Each row was made from one small tree. The marks that hang from a mark follow it in brackets, in alphabetical order. Every link used is in the known rows. Write each row's tree.
Known rows:
Y(U(J(A Z) X)): -.09; .35; .17; .28; .21; .15; -.07; .07; -.11; -.09; .28; .11; .12; .08; -.17; -.24; .27; .14; .13
J(U Z): .01; -.46; .02; -.02; .20; .05; .06; -.11; -.06; .04; .04; -.02; -.30; .01; .05; .02; .23; -.03; .45
Y(U(J(R) X)): -.09; .22; .17; .25; .10; .07; -.10; .11; -.11; -.04; .20; .12; .23; .08; .24; .17; .18; -.03; -.01
J(Z): .00; -.52; .00; -.04; .09; -.07; -.01; -.09; -.07; .07; -.08; -.02; .03; -.10; .11; -.09; .12; -.05; .29
Z(D): .02; -.40; -.01; -.07; -.46; -.11; -.03; -.08; -.17; .06; -.12; -.02; .15; -.11; .17; -.05; -.03; -.04; .00
X(A(Y(U))): .01; .02; -.12; -.23; -.04; -.04; .05; -.07; .25; -.07; -.17; .15; .31; .03; -.01; -.03; .32; -.06; -.24
J(A U Z): .01; -.36; .01; .01; .29; .10; .09; -.10; -.06; .02; .13; -.06; -.44; .02; -.17; -.12; .24; .09; .28
U(X(A)): -.01; .07; -.19; -.11; -.01; .01; -.07; .06; .14; -.01; -.20; .02; .17; -.07; .00; .00; -.05; -.13; .05
U(J(Z) X(A(Y))): -.10; .51; -.19; .05; .11; .02; -.11; .10; .34; -.01; .18; .00; .09; .01; -.07; -.02; -.31; -.03; .09
U(J(R Z) X): -.09; .08; .05; .25; .21; .04; -.13; .12; -.05; .05; .28; -.05; -.04; .00; .24; .16; -.20; -.05; .30
X(A U): .01; -.44; -.06; -.31; -.06; .00; .18; -.07; .08; -.06; -.11; -.04; -.02; -.05; -.13; -.01; .18; -.20; .04
J(U): .01; -.47; .01; -.02; .10; .03; .05; -.10; -.07; .05; -.04; .00; -.19; .01; .08; .06; .20; -.02; .16
A(Y(U(J X))): -.09; .57; .15; .25; .03; .01; -.12; .11; .06; -.04; .09; .16; .37; .08; .09; -.06; .06; .11; -.25
Z(D J): .13; -.16; .00; -.11; -.55; -.14; -.04; -.06; -.28; .04; -.41; -.03; .17; -.12; .05; -.01; -.25; -.03; .01
Y(U): .00; -.39; .13; -.03; -.02; -.02; .03; -.09; -.15; -.03; -.15; .15; .32; -.02; .13; -.09; .50; -.03; -.01
Z(J): .12; -.30; .01; -.07; -.10; -.13; -.03; -.07; -.19; .06; -.44; -.03; .15; -.13; .03; -.03; -.13; -.04; .01
J(U(X(A)) Z(D)): .01; .29; -.17; -.12; -.24; .12; .01; .04; .05; -.05; .03; .00; -.26; .06; -.08; .10; -.04; -.13; .48
J(A R Z): .00; -.44; -.01; -.01; .26; -.02; .03; -.03; -.06; .06; .10; -.10; -.23; -.06; .07; .00; .09; .02; .11
X(A(Y)): .01; -.13; -.24; -.24; -.03; -.10; .00; -.06; .31; .02; -.17; .00; .15; -.07; .02; .00; -.08; -.07; -.21
X(A(Y) U(J(Z))): -.07; .00; -.06; -.15; .07; .01; .13; -.04; .28; -.06; .27; -.05; -.10; .03; -.19; -.03; -.08; -.09; .08

Which tree is each row?
.02; -.09; -.09; -.30; -.05; -.06; .17; -.03; .27; -.04; -.13; -.04; .00; -.01; -.11; -.01; .00; -.12; -.22
X(A(Y) U)
-.08; -.30; .01; .09; -.34; -.06; -.07; -.08; -.16; .03; .27; -.02; .06; -.07; .09; -.08; -.12; -.01; .30
U(J(Z(D)))
.02; -.29; -.02; -.04; -.28; -.03; .00; -.07; -.17; .03; .04; -.07; -.08; -.09; -.07; -.23; .01; .07; .12
J(A Z(D))
-.08; .10; -.09; -.08; -.02; .00; .00; -.07; .25; -.10; .15; .16; .32; .07; -.07; -.02; .21; -.02; -.23
X(A(Y(U(J))))
-.07; -.03; -.07; -.15; -.03; -.02; .12; -.03; .28; -.06; .20; -.04; .01; .03; -.17; .01; -.10; -.09; -.21
X(A(Y) U(J))
-.07; -.20; .00; .12; -.25; -.01; -.05; -.06; -.16; .02; .36; -.06; -.07; -.05; -.13; -.22; -.10; .12; .13
U(J(A Z(D)))
.14; .29; .12; -.04; .07; -.05; .04; .01; -.05; -.03; -.28; .05; .08; .05; -.01; .05; .07; .12; -.44
Z(J(A(Y(U)) R))
-.08; -.20; .14; .15; .27; .09; .02; -.04; -.11; -.05; .42; .05; -.04; .07; .00; -.02; .37; .07; .10
Y(U(J(A R Z)))
-.08; .55; .01; .27; .22; .02; -.13; .13; .12; .04; .27; -.05; -.02; .02; -.12; -.21; -.29; .21; -.11
U(J(A(Y) Z) X)
.02; -.03; -.01; .01; .20; .02; .06; -.06; .12; .05; .03; -.04; -.30; .06; -.11; -.07; .05; .18; -.26
J(A(Y) U)
-.10; .23; .17; .25; .02; .07; -.11; .07; -.12; -.06; .11; .17; .36; .05; .08; -.07; .24; .03; .01
Y(U(J X))
-.08; -.38; .00; .14; .18; -.01; -.03; -.03; -.06; .05; .33; -.09; -.10; -.02; .05; .05; -.04; .07; -.16
U(J(A R))
.12; -.22; .01; -.04; .07; -.07; .02; -.02; -.17; .05; -.27; -.10; -.11; -.07; -.02; .08; -.16; .04; -.17
Z(J(A R))
-.06; .03; .14; .08; .18; .03; .12; -.01; .08; -.01; .35; -.10; -.22; .04; -.25; -.22; -.07; .14; -.12
X(U(J(A(Y) Z)))
.00; .41; -.21; -.11; -.01; -.04; -.08; .11; .32; .01; -.22; .01; .18; -.03; .02; .01; -.22; -.05; -.21
U(X(A(Y)))
.00; .62; .13; .13; .19; .07; -.04; .11; .06; -.05; -.06; .11; .13; .06; -.09; -.26; .22; .18; -.14
J(A(Y(U(X))) Z)
.12; .36; -.15; -.12; .11; .10; .02; .08; .05; -.03; -.28; -.05; -.29; .07; -.02; .40; -.22; -.17; .19
Z(J(R U(X(A))))
.00; .51; .13; .10; .00; -.01; -.08; .11; .05; -.03; -.22; .16; .37; .05; .15; -.08; .17; .07; -.26
A(Y(U(X)))
.14; -.07; .00; -.06; -.37; -.09; .00; -.01; -.26; .04; -.23; -.10; -.09; -.07; .01; .09; -.28; .03; -.17
Z(D J(A R))
.13; -.06; .00; -.08; -.46; -.09; -.02; -.06; -.27; .02; -.32; -.07; .03; -.11; -.16; -.16; -.24; .09; -.16
Z(D J(A))
.00; .46; -.19; -.09; .20; .08; .01; .12; .34; .01; -.02; -.03; -.27; .11; .11; .37; -.16; -.09; -.07
J(R U(X(A(Y))))
.12; .30; .05; .08; .13; .05; -.02; .10; -.16; .04; -.28; -.05; -.27; .06; .13; .34; -.22; -.06; .17
Z(J(R U(X)))
-.07; -.44; .17; .05; .07; -.01; .11; -.01; -.10; .01; .29; -.08; -.12; .02; .14; .19; .02; -.10; -.01
X(U(J(R)))
.13; .44; .06; .05; -.32; .04; -.03; .11; -.25; .03; -.25; -.06; -.25; .06; .15; .36; -.34; -.06; .16
Z(D J(R U(X)))
